Known rows, with every way that one mark hangs from another
(pesag gelef): [ 0.27 -0.43  0.01 -1.21  0.64  0.83  0.53  1.10  1.08 -0.57  0.95  0.44
  0.14  0.55 -0.69 -0.24 -0.09  0.88  0.56  0.73  1.14  0.40 -0.60 -0.89]
(bevit (pedu (lonifov simo) (pesag pame))): [ 0.79 -2.45 -0.29 -1.48  2.64 -0.07  1.86  0.56 -1.42 -3.62  0.96  0.22
  1.40 -1.87 -1.52 -3.27 -1.16 -0.92 -0.61 -0.51  0.10  0.64  1.92 -1.27]
(gelef (pesag (pedu bevit))): [ 2.30  1.06 -0.19 -1.94  1.40 -1.86 -0.76 -0.55 -0.89 -1.49  0.30 -0.52
  0.07  1.24 -1.18 -1.06  1.72 -0.46  0.73  0.99  0.72 -3.07  1.13 -2.30]
(bevit (pedu gelef lonifov pesag)): [ 0.65 -1.37  0.18 -0.63 -0.12  0.12  1.59 -1.23 -2.19 -2.87  0.71 -1.39
  1.14 -0.28 -1.51 -1.03 -1.25  0.57  0.74 -1.63 -0.70  1.60  0.51 -0.68]
(gelef (pedu lonifov pesag)): [ 1.89  0.47 -0.18  1.19  0.43 -1.56 -0.35 -2.28 -0.32 -2.32  0.94  1.17
  1.12 -0.24  0.09 -1.17 -0.58 -1.79  0.61  1.05  0.30 -0.58  1.87 -0.97]
(pame (pesag pedu)): [ 1.71  1.38  0.05  0.91  1.67 -0.05 -0.41 -0.11 -1.63 -1.05  1.00  0.62
  0.54  1.49 -1.08 -0.37  0.09  1.14  0.73  0.16  1.28 -1.75  1.47 -1.20]
(pesag (gelef pame (pedu bevit lonifov))): [ 2.86 -0.41 -1.47 -1.38  2.89  0.13  0.86 -0.37  2.23 -4.00  0.50  0.59
  1.12  2.10 -1.41 -2.05  2.94 -1.78  0.16  2.68  1.15 -1.83  0.13 -4.10]
(lonifov (simo (pedu pesag))): [-0.54  0.61  1.15  0.48  0.26 -1.33 -1.38 -0.19 -2.16  1.11  0.42  0.87
 -0.59 -2.15 -1.54 -0.41 -0.96  0.86  0.28 -0.77  0.97  0.95  1.91 -0.32]
(pame (pesag (gelef pedu))): [ 2.46  0.82  0.30  0.62  1.35  1.74  0.36 -0.38  0.37 -1.63  1.12  0.17
  1.34  2.29 -2.00 -0.22  0.10  0.78  1.35  2.09  2.07 -1.61 -0.42 -2.15]
(pedu (lonifov simo) (pesag (gelef pame))): [ 1.43  0.10 -2.05 -0.89  3.35  0.56 -0.50  0.51  0.15 -4.36  0.09  2.46
 -0.09 -0.08 -1.78 -3.44 -1.24  1.01 -0.50 -0.17  2.37 -0.18  2.25 -1.97]
(pesag pedu): [-0.01  1.45  0.42 -0.26  0.55 -1.15 -0.51  0.34  0.06 -0.32  0.89  0.79
 -0.43  0.51  0.38 -0.27  0.42  0.41  0.49 -0.31  0.51 -1.14  1.28 -0.75]
(pesag (gelef (pedu bevit lonifov)) pame): [ 2.61 -2.63 -0.16 -1.36  3.17 -0.19  1.06  0.22  2.40 -2.75  1.99  0.58
  1.51  1.20 -1.02 -2.28  3.29 -2.23  0.42  3.67  1.12 -1.21 -0.53 -4.39]
(pesag pame (pedu bevit gelef (lonifov simo))): [ 0.89 -1.78 -0.13 -1.53  3.21 -1.75 -1.19  0.46  0.41 -2.04  1.21  0.60
  0.62  0.59 -1.82 -4.06  2.86 -0.40 -0.44  0.40  0.38 -1.29  0.53 -3.57]
(pedu bevit (gelef pame) (lonifov simo) pesag): [ 1.40 -0.63 -2.11 -0.98  2.59 -0.70 -1.07 -0.98 -0.50 -3.78 -1.08  0.95
  0.25  0.60 -2.55 -3.45  0.79  0.33 -0.66 -0.45  0.75 -0.62  1.60 -2.06]
(pesag gelef pame (pedu lonifov)): [ 1.90 -1.84 -0.43 -0.99  3.40  0.11  0.64  1.49  0.77 -2.52  2.98  1.99
  0.65  0.66 -0.07 -2.09  1.17  0.29  0.47  1.23  1.46 -0.21  1.11 -3.65]
(pame pesag): [ 1.57  0.04 -0.19  0.86  1.22  1.03 -0.07 -0.52 -1.81 -0.58 -0.18 -0.09
  0.87  0.84 -1.18 -0.09 -0.36  0.87  0.25  0.27  0.96 -0.70  0.28 -0.38]
(bevit pedu): [-0.22 -0.72  0.53 -1.49 -0.30  0.41  2.62  0.35 -0.42 -1.12  0.16 -2.16
  0.88 -0.43 -0.81  0.28 -0.59 -0.13  0.02 -0.64 -0.66  0.08 -0.19  0.01]
(gelef pame (pedu bevit (lonifov simo)) pesag): [ 3.43  0.91 -2.01 -1.49  3.35 -0.75 -0.62 -2.04 -0.22 -4.45 -1.40  0.06
  1.22  1.03 -2.58 -3.93  1.88 -2.34 -0.67  1.69  0.91 -4.12  0.86 -4.24]
(lonifov (simo (pedu bevit (gelef (pame pesag))))): [ 1.13  0.07 -0.34 -0.25  2.48  1.60 -0.87  0.15 -2.75 -0.70 -1.10 -1.22
  0.35  1.50 -4.58 -0.72  2.12  2.98 -0.03 -0.61  1.08 -0.99 -0.08 -3.21]
(gelef pesag): [ 1.66  0.68 -0.52 -0.56  0.49  0.69 -0.49 -1.02 -1.73 -0.91 -0.27 -0.58
  0.18  0.31 -1.03 -0.36 -0.67  0.58  0.38  0.17  0.07 -0.81 -0.03 -1.15]
(lonifov (simo pedu)): [-1.13  0.27  1.59  0.09  0.24 -1.00 -0.76  0.15 -1.70  1.87  0.31  0.11
 -0.24 -2.14 -1.51 -0.63  0.43  0.38 -0.39 -0.68  0.80  0.37  0.33 -0.90]

Rows
[ 1.99 -2.35 -0.06 -1.83  3.83 -0.61  0.14  0.36  2.50 -2.64  1.40  1.26
  1.75  0.45 -2.08 -4.26  2.91 -2.63 -0.34  3.07  1.47 -1.69 -0.08 -4.37]	(pesag (gelef (pedu bevit (lonifov simo))) pame)
[ 1.06  0.69 -0.68 -1.84  2.18  1.28 -1.41 -0.38 -2.55 -1.05 -1.47 -1.74
 -0.88  0.93 -4.19 -0.82  2.07  2.59  0.29 -0.74  0.21 -1.24 -0.52 -4.00]	(lonifov (simo (pedu bevit (gelef pame pesag))))
[ 2.52  0.39 -0.12 -2.24  2.98 -3.71 -1.59 -1.36 -1.81 -2.59  0.05  0.90
  1.18 -0.44 -2.02 -4.49  1.87 -2.12 -0.56  0.76  1.55 -3.43  1.52 -3.50]	(gelef (pesag (pedu bevit (lonifov simo))))
[ 3.15  0.45 -1.76 -0.80  4.61 -1.21 -0.75 -0.22 -1.67 -4.21 -0.35  1.59
  1.36  1.03 -2.40 -4.15  2.19 -0.74 -0.91  0.63  2.17 -3.55  2.53 -3.55]	(gelef (pame (pesag (pedu bevit (lonifov simo)))))
[ 1.19 -1.48  0.31 -0.74  0.46 -1.02  1.97 -0.92 -1.95 -2.92  0.83 -0.73
  1.34 -1.38 -0.36 -1.28 -1.27 -1.16  0.30 -0.42 -0.17  0.90  1.84 -0.34]	(bevit (pedu lonifov pesag))
[ 1.73 -0.47 -1.27 -0.79  2.76  2.45  1.60 -0.39 -3.05 -4.50 -1.05 -1.24
  2.13  1.11 -3.98 -2.98 -0.61  1.66 -0.61 -1.83  0.71 -0.64  0.18 -2.62]	(bevit (pedu (gelef (pame pesag)) (lonifov simo)))
[ 1.27 -1.34 -0.29 -1.10  1.93 -3.35 -0.98 -1.25 -0.61 -1.96 -0.08  1.66
  0.90 -1.91 -1.41 -4.07  0.77 -2.42 -0.66  0.59  1.33 -0.81  2.07 -1.01]	(pedu bevit (lonifov simo) pesag)
[ 3.03 -0.94 -1.08 -0.86  2.07  0.70 -0.14 -1.62 -3.39 -2.30 -0.51 -1.79
  0.39  1.09 -2.93 -0.60  2.51  1.79  0.51 -0.08 -0.31 -0.73 -0.34 -4.89]	(simo (pedu bevit (gelef pame pesag) lonifov))
[ 0.27 -1.64  0.55 -0.96 -0.02  0.30  2.05 -0.93 -1.64 -1.94  0.54 -2.23
  1.50 -0.27 -1.63 -1.02  0.19  0.29  0.22 -1.49 -0.89  1.02 -0.81 -1.49]	(bevit (pedu gelef lonifov))
[ 2.56 -0.78 -1.89 -0.40  3.58  0.75 -0.82 -0.77 -2.05 -3.53 -1.37 -0.01
  1.49  1.74 -4.03 -3.69  1.66  0.76 -0.94 -0.37  1.30 -1.82  0.33 -3.44]	(pedu bevit (gelef (pame pesag)) (lonifov simo))
[ 1.78 -3.03 -0.96 -0.53  2.08 -0.22 -0.20 -0.65 -0.30 -2.58  1.10  0.14
  0.45  0.74 -1.35 -1.84  1.48  0.16  0.43  0.75 -0.50  0.98  0.79 -1.98]	(pedu bevit gelef lonifov (pesag pame))
[ 2.84 -1.51 -0.87  0.55  2.97  1.14  0.05 -1.06 -3.80 -1.91  0.00 -1.00
  1.16  1.20 -3.46 -0.47  2.62  1.72  0.40  0.10  0.71 -0.28 -0.03 -4.22]	(simo (pedu bevit (gelef (pame pesag)) lonifov))
[ 2.61 -3.62 -0.95 -1.79  3.43 -0.25  0.71  0.61  0.93 -3.19  2.07  1.49
  0.83  0.02 -1.16 -2.36  1.29 -0.71  0.36  2.48  1.28  0.71  1.22 -2.67]	(pedu bevit lonifov (pesag gelef pame))
[ 1.94 -1.16 -1.78 -1.65  2.53  1.74  2.99  0.59 -0.55 -5.50  0.88  0.15
  0.98  0.38 -1.47 -1.36 -1.19  1.02  0.51 -0.14  1.03  0.82  1.82 -1.98]	(bevit (pedu lonifov (pesag (gelef pame))))
[ 2.14 -0.96 -0.83  1.23  1.87  0.02  0.14 -1.11  0.11 -2.90  1.55  1.18
  0.86  0.17  0.41 -1.19 -0.02 -1.56  0.54  1.67 -0.17 -0.17  1.89 -1.97]	(gelef (pedu lonifov (pesag pame)))
[ 0.65 -0.42 -0.10  0.22  1.42 -2.09 -1.20 -1.03 -1.28 -1.84 -0.03  2.04
  0.55 -2.00 -0.71 -3.41 -1.26 -1.17 -0.56 -0.54  1.18  0.11  2.22 -0.43]	(pedu (lonifov simo) pesag)
[ 0.65  0.32  0.35  0.29  0.60 -1.38 -1.01 -0.90 -0.92 -1.29  1.10  0.73
  0.33  0.95 -0.36 -1.38  0.86  0.57  0.51 -1.17  0.26 -0.39  0.45 -1.95]	(pesag (pedu gelef lonifov))
[ 0.62 -2.34 -0.30 -2.23  1.90  2.51  3.01  2.18  0.91 -3.21  1.93 -0.74
  0.34  0.52 -1.76 -0.12 -1.35  1.70  1.18  0.58  0.28  1.35  1.09 -1.09]	(bevit (pedu (pesag gelef pame)))
[ 1.54 -0.85 -1.24 -0.52  1.38  3.20 -0.29  0.02 -1.26 -1.53  0.25 -1.46
 -0.16  1.92 -1.99 -0.10 -0.21  2.88  0.87 -0.06 -1.03  0.11 -1.02 -2.37]	(pedu (gelef (pesag pame)))
[-1.62  0.43  1.64  0.31 -0.45 -0.20 -1.49 -0.03 -1.84  2.03  0.07 -0.75
 -0.50 -0.78 -2.35 -0.28  0.49  2.23  0.15 -1.74  0.32  0.94 -0.81 -1.43]	(lonifov (simo (pedu gelef)))
[ 0.96 -2.91 -0.52 -0.72  1.56  1.75  2.25 -0.04 -1.46 -3.61  1.27 -1.28
  0.91  0.32 -1.41 -0.95 -0.97  1.12  0.79 -0.90 -1.29  2.18  0.84 -1.56]	(bevit (pedu gelef lonifov (pesag pame)))
[ 1.57 -2.20  0.20 -2.88  4.60 -1.75 -0.51  1.62  1.59 -2.52  1.99  2.11
  0.80  0.08 -1.81 -4.58  2.69 -1.23 -0.69  1.78  2.23 -1.73  1.11 -4.14]	(pesag gelef pame (pedu bevit (lonifov simo)))
[ 2.83 -0.10  0.28 -0.73  1.98  0.62  0.18 -0.60  1.04 -1.83  1.04 -0.24
  1.53  2.46 -2.72 -0.91  1.66 -0.48  1.06  3.13  2.01 -2.47 -0.49 -3.01]	(pame (pesag (gelef (pedu bevit))))
[ 1.02  0.48 -1.40 -1.62  3.07 -1.50 -1.26 -0.11  0.12 -3.29 -0.50  0.84
  0.07  1.51 -2.21 -3.66  2.48  0.11 -0.89 -0.86  0.88 -2.31  1.17 -3.42]	(pesag (pedu bevit (gelef pame) (lonifov simo)))
[ 1.53 -2.87  0.19 -0.08  2.66  0.46  0.77  0.73 -1.62 -1.17  2.73  1.28
  0.22 -1.01 -0.94 -0.50  0.15  1.34  1.14  1.14  1.16  2.40  1.60 -2.98]	(simo (pedu lonifov (pesag gelef pame)))
[ 0.59 -0.96  0.53 -1.18  1.04 -1.41  1.22 -0.63 -1.83 -3.08  0.38  0.12
  1.50 -2.50 -1.59 -3.20 -1.53 -1.36 -0.53 -1.20  0.55  0.26  2.10 -0.32]	(bevit (pedu (lonifov simo) pesag))
[ 0.25 -2.30  0.85 -2.00  3.11 -0.27 -0.29  1.97  0.10 -0.27  1.68  0.70
 -0.58 -0.81 -2.91 -1.23  1.35  1.21  0.61  1.39  1.64  0.84  1.26 -2.62]	(lonifov (simo (pedu bevit (pesag gelef pame))))
